Every row comes from one small tree of marks. Brackets hold a mark, then the marks that hang from it, in the order of their numbers. Every link used is in the known rows. Which tree was each row made from?
Known rows
(K_770 K_82): [ 2.819  0.888 -1.866 -0.855  5.512  0.535  2.427  1.256  0.728  0.849
  1.533 -0.881 -1.714 -2.463 -0.913 -0.280  0.803 -1.613  0.324  0.202
 -1.833  5.495  1.376 -1.232  0.223]
(K_993 (K_395 (K_526 (K_318 K_770 K_885)))): [ 1.748 -0.801  0.419  2.324 -2.663  1.825  1.218 -0.964 -1.390  0.515
  1.290 -2.766 -2.958 -3.678 -0.240  0.177 -1.961  0.969  0.664 -0.506
 -2.875  1.993  0.289  0.612 -3.884]
(K_835 (K_816 K_318)): [ 3.598  2.395 -2.804 -0.622  2.743  1.543  2.309 -1.376 -2.191  2.187
  2.060 -0.834 -4.447 -2.139 -1.028  1.583 -1.668  0.090  0.635  0.240
  3.172  3.376  2.196 -0.694 -1.339]
(K_164 K_885): [ 2.195 -0.229 -0.737  0.262  6.706  0.667  3.108 -0.886 -0.770  1.401
  0.080 -1.398 -2.118 -4.230 -0.611 -0.081  0.808 -1.800 -0.975 -0.465
  0.745  3.074  0.786 -1.698 -0.172]
(K_885 K_82 (K_318 K_770 K_789)): [ 3.715  2.518 -2.628 -1.635  0.391 -0.198  2.335  1.432  0.551  1.201
 -0.688 -2.186  0.197 -1.304 -1.797  1.274  1.043 -7.466 -0.820  0.142
 -1.307  2.343  0.314 -0.863 -0.911]
(K_452 (K_770 K_82)): [ 6.020  0.002 -0.909 -1.318  4.881  1.137  3.204  1.604  1.405  2.036
  1.889 -2.642 -2.244 -2.081 -1.262 -0.351  1.463 -1.923  1.712  1.421
 -1.564  4.941  1.976 -0.607  0.539]
(K_452 K_770): [ 7.027  0.026 -0.228 -0.527  1.903  1.335  3.310 -0.830  0.394  2.981
  1.121 -3.456 -2.542 -2.726 -0.735 -0.124  1.521 -1.975  1.826  1.415
 -0.698  4.035  2.014 -0.095  0.330]
(K_526 K_395 K_980): [ 2.083 -1.205  0.325  0.383  0.266 -1.082  0.557 -2.876  0.503  0.672
  0.647 -4.725  1.450 -4.828  1.038  0.246  0.676 -1.644  0.445 -0.446
 -5.262  2.637  0.732  1.338  1.057]
(K_395 (K_526 (K_318 K_770 K_885) K_980)): [ 0.398 -1.282  2.019 -0.747 -3.693  1.137  0.819 -2.061 -0.021  0.779
  2.026 -5.345 -0.689 -3.694 -1.397  1.091 -1.551  2.062  0.409  0.458
 -5.067  2.547 -0.110  0.603  0.245]
(K_395 K_526): [ 1.777  0.498 -0.425  0.293  1.726  3.174  2.059 -3.799 -1.621  1.521
  0.631 -2.775 -1.788 -3.198 -0.361  0.177 -0.800 -0.963  0.419 -0.248
 -3.843  3.502  1.111  0.094  1.031]
(K_395 (K_526 K_980)): [ 1.094 -0.403  1.108  0.334  1.365  2.382  1.200 -4.442 -0.594  1.241
  0.705 -4.861  0.930 -3.843 -0.223  0.517 -0.492 -0.827  0.167  0.067
 -4.843  4.257  0.722  0.444  1.356]
(K_526 (K_318 K_789 K_885) K_395 K_980): [ 1.583 -1.254  0.475 -0.375  1.352 -2.540 -0.396 -0.245  0.672  0.674
  1.270 -4.210 -0.190 -5.350 -1.285  0.675 -1.101  1.073  0.333 -0.239
 -4.947  0.573 -1.549  0.750 -0.988]
(K_835 (K_816 (K_318 K_770 K_789))): [ 3.509  2.315 -3.115 -0.858  0.939  1.057  2.618  0.568 -2.486  1.818
  1.332 -1.275 -4.241 -2.031 -1.563  1.664 -1.417  0.815  0.445  0.595
  3.837  4.418  1.691  0.346 -2.778]
(K_980 (K_526 (K_318 (K_770 K_82)))): [ 0.988  1.041 -0.609 -1.511  0.169 -1.956  1.901 -0.680  0.249  0.117
  1.536 -3.850 -5.440 -2.088 -0.924 -0.391 -1.664  0.817  1.105 -0.005
 -4.255  2.891  1.100  0.074  0.326]
(K_835 (K_816 (K_318 (K_770 K_82) K_789))): [ 2.773  2.336 -3.466 -1.408  2.858  0.972  2.537  2.039 -1.799  1.250
  1.734 -0.722 -4.049 -1.713 -1.924  1.657 -1.439  0.736  0.355  0.589
  3.259  5.034  1.667 -0.011 -2.460]
(K_164 (K_885 (K_318 K_789))): [ 2.612  1.321 -1.421 -0.373  8.504  0.566  2.414 -0.225 -0.784  1.769
 -0.277 -0.933 -1.788 -3.734 -1.534  0.287  1.242 -4.813 -0.958 -0.494
  1.356  2.096 -0.221 -1.908 -0.325]
(K_993 (K_395 K_526)): [ 2.307 -0.328 -0.298  3.175  1.254  2.824  1.457 -2.805 -1.855  0.837
  0.208 -2.327 -1.602 -3.816  0.686 -0.357 -1.075 -1.332  0.441 -0.834
 -2.695  3.370  0.929  0.387 -3.067]
(K_816 (K_318 (K_885 K_82))): [ 3.946  0.719 -1.927 -0.963  1.447 -1.207  1.792 -0.002 -0.005  1.414
  1.918 -1.737 -2.337 -2.802 -1.531  1.370 -2.078 -1.098 -0.479 -0.279
 -1.315  2.194  1.443 -1.703 -2.495]
(K_835 K_816): [ 3.195  1.357 -2.283  0.154  1.856  2.637  3.187 -0.907 -2.146  2.160
  1.886 -0.916 -2.889 -2.577 -0.889  1.056  0.158 -1.293  0.296  0.306
  3.232  4.505  1.479 -0.989 -0.263]
(K_885 K_82): [ 3.471  1.087 -2.046 -0.392  2.913  0.307  2.695 -0.524  0.481  1.183
 -0.369 -1.765 -0.146 -2.362 -0.680  0.613  0.067 -4.482 -1.040 -0.142
 -2.037  2.892  1.294 -1.804 -0.160]
(K_993 (K_395 (K_526 K_318 K_980))): [ 1.569 -0.439  1.025  2.650  1.363  1.573  0.073 -3.382 -0.726  0.714
  0.214 -3.774 -0.958 -3.953  0.513  0.145 -1.917 -0.074  0.637 -0.466
 -4.034  1.980  0.326  0.370 -2.764]
(K_789 (K_318 K_885)): [ 4.499 -0.248 -0.238 -0.445  2.164  0.861  2.079 -0.960 -0.383  1.998
  2.260 -1.449 -3.108 -3.180 -2.282  0.236  1.238 -2.878  0.593  0.186
  0.082  4.567 -0.346 -2.521 -0.001]
(K_395 (K_526 (K_318 K_789))): [ 1.699  1.703 -0.747 -0.260  4.230  2.118  1.235 -2.998 -1.506  1.562
 -0.353 -2.360 -3.378 -3.137 -1.423  0.175 -2.139  0.539  0.564 -0.036
 -3.904  1.645 -0.123 -0.053  0.212]
(K_993 (K_395 (K_526 K_980))): [ 1.758 -1.076  0.821  3.241  0.995  2.229  0.743 -3.289 -1.083  0.634
  0.377 -3.994  0.614 -4.332  0.858  0.003 -0.869 -1.220  0.321 -0.617
 -3.414  3.956  0.680  0.736 -2.904]
(K_526 K_318 K_395 K_980): [ 1.725 -0.102  0.546 -0.644  0.944 -2.182 -0.519 -2.984  1.149  0.718
  0.439 -4.346 -1.014 -4.407  0.419  0.345 -0.980  0.159  1.087 -0.276
 -6.094 -0.432  0.257  0.888  1.300]

Which tree is each row?
[ 3.843 -0.556 -0.508 -1.280 -1.705  0.244  2.593  1.170  0.401  0.916
  1.662 -2.201 -1.840 -2.315 -2.559  0.916  1.155 -3.831 -0.284  0.480
 -0.720  4.318 -0.095 -2.191 -0.685] : (K_789 (K_318 K_770 (K_885 K_82)))
[ 3.491  2.337 -2.248 -1.882  1.558  0.204  2.033  2.110  0.304  1.242
  0.765 -1.690 -1.589 -1.772 -1.728  0.555  1.687 -4.429  0.402  0.544
 -0.569  4.498  0.380 -0.063 -0.693] : (K_885 (K_318 (K_770 K_82) K_789))
[ 1.323  0.909  0.128 -0.867 -1.685  1.965  1.696 -2.781 -1.010  1.143
  0.433 -3.222 -3.691 -2.532 -0.801  0.331 -1.776  1.308  0.828  0.336
 -4.524  1.630  0.820  0.640  0.768] : (K_395 (K_526 (K_318 K_770)))
[ 1.939  1.088 -1.989 -1.234  5.644 -0.073  2.743  1.671  0.202  0.794
 -1.076 -1.469 -0.306 -2.811 -1.889  0.993  1.051 -6.453 -2.042 -0.341
  0.311  1.540  0.036 -1.925 -0.824] : (K_164 (K_885 K_82 (K_318 K_770 K_789)))
[ 0.727  0.373 -0.525 -0.816 -2.504 -2.683  1.277 -2.283 -0.486 -0.055
  0.953 -4.521 -5.429 -3.216  0.131 -0.494 -2.008  0.672  1.402 -0.791
 -6.457  0.217  0.950  1.617  0.875] : (K_980 (K_526 (K_318 K_770) K_395))
[ 1.828  0.797 -1.428 -1.250  3.678 -0.010  2.830  0.814  0.688  0.760
 -0.344 -1.681 -0.503 -2.569 -1.481  1.062  1.049 -6.520 -1.725 -0.420
 -0.290  0.901  0.711 -2.214  0.190] : (K_164 (K_885 K_82 (K_318 K_770)))
[ 2.542 -1.146 -1.476 -1.095 -0.693 -0.214  3.199  5.658 -0.147  0.370
  2.409 -2.006 -0.957 -3.443 -2.792  0.417  1.128  0.712 -0.498  0.578
  0.094  7.355 -0.525  0.080 -3.380] : (K_318 (K_770 K_82) K_789 K_885)
[ 4.476  0.972 -2.051 -0.650  3.227 -1.086  1.744  0.314 -1.237  2.020
  1.614 -1.600 -3.312 -3.652 -1.993  0.986 -1.626  0.785  0.039 -0.089
  0.347  3.765  0.483 -0.490 -3.723] : (K_816 (K_318 K_789 K_885))
[ 2.418  0.068 -1.467 -0.368  1.792 -1.659  0.733  0.675 -0.630  0.905
  1.156 -1.678 -3.719 -4.565 -1.540  0.167 -1.307  0.881  0.541 -0.660
 -3.667 -0.439 -1.121  0.232 -1.281] : (K_526 (K_318 K_789 K_885) K_395)
[ 1.681  0.977 -1.534 -1.285  6.607  0.207  2.578  2.301 -0.003  0.802
  0.254 -1.093 -1.653 -3.007 -1.976  0.388  1.614 -4.045 -0.922 -0.118
  0.899  3.260 -0.014 -1.373 -0.665] : (K_164 (K_885 (K_318 (K_770 K_82) K_789)))
[ 4.139  0.481 -1.662 -1.258 -1.598 -1.394  2.148  1.650 -1.248  1.470
  1.726 -2.578 -3.345 -3.262 -1.841  1.133 -1.218  1.679  0.059  0.376
  0.425  4.466  0.754  0.534 -4.229] : (K_816 (K_318 K_770 K_789 K_885))
[ 1.087 -1.467  0.522 -0.808 -0.355 -2.737 -0.288 -0.449  1.918  0.125
  1.589 -4.349  0.784 -4.537 -0.841  1.073 -1.607 -0.825 -0.240 -0.450
 -6.500 -0.977 -0.635 -0.253  0.230] : (K_526 (K_318 (K_885 K_82)) K_395 K_980)
[ 0.808  0.287  1.312 -0.413  1.830  1.542  0.416 -4.608 -0.032  1.239
  0.561 -4.613 -0.966 -3.385 -0.713  0.551 -1.801  0.579  0.646  0.237
 -5.496  1.810  0.305  0.134  1.500] : (K_395 (K_526 K_318 K_980))
[ 0.929  0.753 -0.784 -0.337  1.310 -2.356  0.954 -3.373 -0.545  0.328
  0.931 -3.770 -5.426 -3.457  0.079 -0.611 -2.199 -0.013  1.299 -1.121
 -6.436 -0.425  0.723  0.698  1.274] : (K_980 (K_526 K_318 K_395))
[ 0.934 -0.113 -0.884 -0.175  1.599 -2.689  1.088 -1.237 -1.057  0.262
  1.585 -3.665 -4.826 -4.207 -1.242 -0.423 -2.310  0.721  0.725 -1.222
 -5.379  0.409 -0.668  0.446 -0.574] : (K_980 (K_526 (K_318 K_789 K_885) K_395))
[ 0.860  0.811 -1.113 -0.683 -0.459 -2.738  1.334 -1.493 -0.982 -0.002
  0.137 -4.299 -5.284 -3.437 -0.446 -0.515 -1.938  0.759  1.041 -0.773
 -5.803  0.677  0.214  1.861 -0.098] : (K_980 (K_526 (K_318 K_770 K_789) K_395))
[ 4.391  2.059 -2.265 -1.341  0.511 -1.236  1.932 -0.051 -1.166  1.589
 -0.106 -2.325 -3.751 -2.630 -0.912  0.799 -1.136  0.893  0.487  0.491
 -0.032  4.248  1.550  0.984 -3.211] : (K_816 (K_318 K_770 K_789))
[ 3.353  0.491 -2.168 -1.831  0.876 -1.480  1.976  3.634 -0.326  0.754
  2.193 -1.773 -3.148 -2.789 -2.423  1.007 -1.230  1.836  0.054  0.335
 -0.289  5.239  0.774  0.148 -3.978] : (K_816 (K_318 (K_770 K_82) K_789 K_885))
[ 1.739  0.190  0.762 -1.998 -0.426 -1.708  0.727  0.531  2.248  0.488
  1.139 -4.421 -0.936 -2.565 -0.824  0.677 -0.196  1.172  0.754  1.191
 -3.426  3.704  0.667  0.219  0.116] : (K_526 (K_318 (K_770 K_82)) K_980)
[ 3.626  2.129 -1.986 -1.790 -2.184 -0.039  2.280  0.377  1.140  1.080
  0.184 -2.389 -0.144 -1.094 -1.151  1.471  0.979 -7.509 -0.529  0.177
 -2.051  1.652  1.325 -1.237  0.302] : (K_885 K_82 (K_318 K_770))
[ 4.102 -0.045 -0.842 -0.631  3.115  0.546  2.219 -0.214  0.370  1.439
  1.519 -1.327 -1.870 -2.630 -2.648  0.734  0.785 -4.737 -0.301  0.049
 -0.727  3.662 -0.422 -3.372 -0.138] : (K_789 (K_318 (K_885 K_82)))
[ 4.236 -0.711  0.119 -0.999 -2.499  0.590  2.529  0.304 -0.301  1.411
  2.370 -2.373 -3.118 -2.825 -2.300  0.481  1.623 -1.965  0.643  0.605
  0.166  5.240 -0.113 -1.519 -0.456] : (K_789 (K_318 K_770 K_885))
[ 3.089 -0.967 -1.599 -0.586 -2.705 -0.416  3.380  4.243 -0.439  0.647
  0.880 -2.611  0.368 -3.341 -2.588  1.087  0.641 -1.685 -1.640  0.384
 -0.204  5.357 -0.564 -0.543 -3.718] : (K_318 K_770 K_789 (K_885 K_82))
[ 1.391 -0.555  0.889 -1.139 -3.901 -2.559 -0.084 -1.657  1.331  0.154
  0.485 -5.187 -1.047 -3.996  0.464  0.574 -0.552  1.050  1.135  0.217
 -6.025  0.232  0.462  2.114  0.799] : (K_526 (K_318 K_770) K_395 K_980)
[ 2.049  1.206 -1.651 -0.771  7.452  0.258  2.446 -0.130  0.631  1.166
 -0.384 -0.930 -0.473 -2.869 -1.344  0.860  0.712 -7.146 -1.737 -0.733
 -0.355  0.322  0.549 -3.148  0.712] : (K_164 (K_885 K_82 K_318))
[ 3.724  2.682 -3.406 -0.401  4.747  1.425  2.197 -0.626 -2.597  2.263
  1.227 -0.643 -4.233 -2.319 -1.587  1.522 -1.704  0.126  0.320  0.202
  3.739  3.978  1.429 -0.606 -2.346] : (K_835 (K_816 (K_318 K_789)))
[ 1.748  0.154 -0.034 -0.554  0.375 -1.681  1.829 -1.891 -0.556  0.974
  2.501 -3.795 -5.181 -3.278 -1.334 -0.174 -2.040  0.725  0.779 -0.386
 -3.389  2.011  0.236 -0.898 -0.226] : (K_980 (K_526 (K_318 K_885)))
[ 2.655  0.525  0.570 -1.256 -0.384 -1.759  0.892 -0.404  0.812  1.188
 -0.300 -4.703 -0.802 -3.336 -0.986  0.711 -0.158  1.239  0.542  1.150
 -1.983  3.717 -0.353  0.891 -1.359] : (K_526 (K_318 K_770 K_789) K_980)
[ 0.813 -0.380 -0.391 -0.347 -0.356 -2.472  1.111 -2.032 -0.570  0.257
  2.326 -3.912 -5.140 -3.964 -0.719 -0.351 -2.371  0.636  0.988 -1.156
 -6.056 -0.213  0.133  0.273  0.382] : (K_980 (K_526 (K_318 K_885) K_395))
[ 1.168 -0.056 -0.237 -1.196 -2.832 -2.257  2.210 -0.212  0.091  0.222
  1.997 -4.336 -4.255 -2.603 -1.494  0.311 -2.086  0.129  0.084 -0.195
 -4.031  1.867  0.423 -0.585 -0.710] : (K_980 (K_526 (K_318 K_770 (K_885 K_82))))
[ 0.739  0.264  0.990 -0.599  0.083  1.140  0.708 -2.717 -0.403  0.913
 -0.274 -5.146 -0.781 -3.344 -1.147  0.688 -1.532  1.416  0.548  0.598
 -4.830  2.929 -0.237  1.126  0.084] : (K_395 (K_526 (K_318 K_770 K_789) K_980))
[ 3.533  2.105 -2.740 -1.964  2.904 -1.354  1.793  1.842 -0.231  0.836
  0.440 -1.689 -3.601 -2.103 -1.329  0.633 -1.142  0.925  0.389  0.466
 -0.768  4.979  1.565  0.657 -3.018] : (K_816 (K_318 (K_770 K_82) K_789))
[ 1.559  0.417 -0.245 -0.208  2.631  1.984  1.287 -1.683 -1.615  1.418
  1.010 -2.407 -3.157 -3.604 -2.144  0.420 -2.157  1.157  0.254 -0.113
 -3.481  1.773 -0.737 -0.529 -0.618] : (K_395 (K_526 (K_318 K_789 K_885)))
[-0.086 -0.019  1.164 -1.401  0.001  1.144  0.630 -1.954  0.761  0.302
  1.051 -4.830 -0.859 -2.778 -1.002  0.694 -1.564  1.387  0.661  0.639
 -6.021  2.950  0.501  0.724  1.212] : (K_395 (K_526 (K_318 (K_770 K_82)) K_980))
[ 0.034  0.483 -0.891 -1.328 -0.575 -2.704  1.248 -0.773  0.251 -0.674
  1.345 -4.029 -5.277 -2.878 -0.210 -0.574 -2.018  0.749  1.390 -0.733
 -7.001  0.699  0.986  1.314  1.017] : (K_980 (K_526 (K_318 (K_770 K_82)) K_395))
[ 3.471  1.148 -2.406 -0.552  1.066  1.304  2.426 -0.050 -2.106  2.104
  3.421 -0.854 -4.182 -2.673 -1.846  1.931 -1.731  0.654  0.348  0.236
  3.544  3.593  1.623 -1.134 -2.133] : (K_835 (K_816 (K_318 K_885)))
[ 4.046  3.022 -3.024 -1.027  5.214  0.065  1.839  0.168  0.431  1.731
 -0.780 -1.321  0.257 -1.768 -1.841  1.109  0.626 -8.303 -0.972 -0.286
 -1.272  1.666  0.107 -2.130 -0.391] : (K_885 K_82 (K_318 K_789))
[ 2.426 -0.987  1.139 -1.110 -2.454 -1.883  1.085  1.249  0.738  1.069
  1.481 -4.952 -0.311 -4.064 -2.018  1.104 -0.187  2.066  0.035  1.100
 -1.522  3.973 -1.095  0.425 -2.502] : (K_526 (K_318 K_770 K_789 K_885) K_980)
[ 1.713 -0.417 -0.242  2.508  1.003  1.773  1.018 -1.111 -1.034  0.411
  0.674 -2.064 -1.868 -3.465 -0.534  0.402 -2.529 -1.073 -0.110 -0.917
 -3.657  0.870  0.000 -0.788 -3.652] : (K_993 (K_395 (K_526 (K_318 (K_885 K_82)))))
[ 1.172 -2.139  1.490 -1.124 -5.857 -2.723  0.140  0.110  1.290  0.129
  2.299 -5.334 -0.668 -4.752 -0.490  0.892 -0.654  1.984  0.698  0.113
 -5.545  0.444 -0.321  1.678 -0.254] : (K_526 (K_318 K_770 K_885) K_395 K_980)
[ 4.273  2.344 -1.751 -1.334 -0.858  0.258  2.210  0.231 -0.606  1.952
  0.366 -2.302 -1.832 -2.165 -1.351  0.647  1.785 -4.569  0.550  0.505
  0.083  3.744  0.326  0.250 -0.885] : (K_885 (K_318 K_770 K_789))
[ 2.501  0.263 -1.204 -1.803  0.426 -1.104  2.015  4.053  0.359  0.720
  1.890 -1.625 -3.564 -2.885 -2.740  0.474 -0.674  2.039  0.220  0.750
 -0.852  3.665 -0.602 -0.589 -2.531] : (K_526 (K_318 (K_770 K_82) K_789 K_885))
[ 1.131 -0.268  0.583 -0.804 -3.299  1.848  1.768 -1.421 -1.040  1.066
  1.857 -3.337 -3.377 -3.107 -1.620  0.653 -1.827  1.977  0.602  0.199
 -4.181  1.827  0.242  0.271 -0.027] : (K_395 (K_526 (K_318 K_770 K_885)))
[ 1.825  0.359 -0.159 -0.497  3.468 -2.329 -0.535 -1.956  0.648  0.805
 -0.547 -4.117 -0.656 -4.653 -0.263  0.261 -0.953  0.192  0.733 -0.209
 -5.366  0.333 -0.763  1.187  0.044] : (K_526 (K_318 K_789) K_395 K_980)
[ 2.120  0.398 -0.170  2.541  1.757  2.073  0.711 -2.821 -1.449  0.852
  0.099 -2.031 -3.143 -3.486  0.274 -0.166 -2.173 -0.235  0.840 -0.721
 -3.204  1.388  0.656  0.096 -3.014] : (K_993 (K_395 (K_526 K_318)))
[ 3.318  1.662 -3.463 -0.548  3.731  0.916  2.429  1.430 -2.004  1.755
  2.179 -0.622 -2.901 -2.502 -2.651  2.158 -2.131 -0.709 -0.616 -0.009
  3.407  3.338  0.805 -1.514 -3.163] : (K_835 (K_816 (K_318 K_789 (K_885 K_82))))
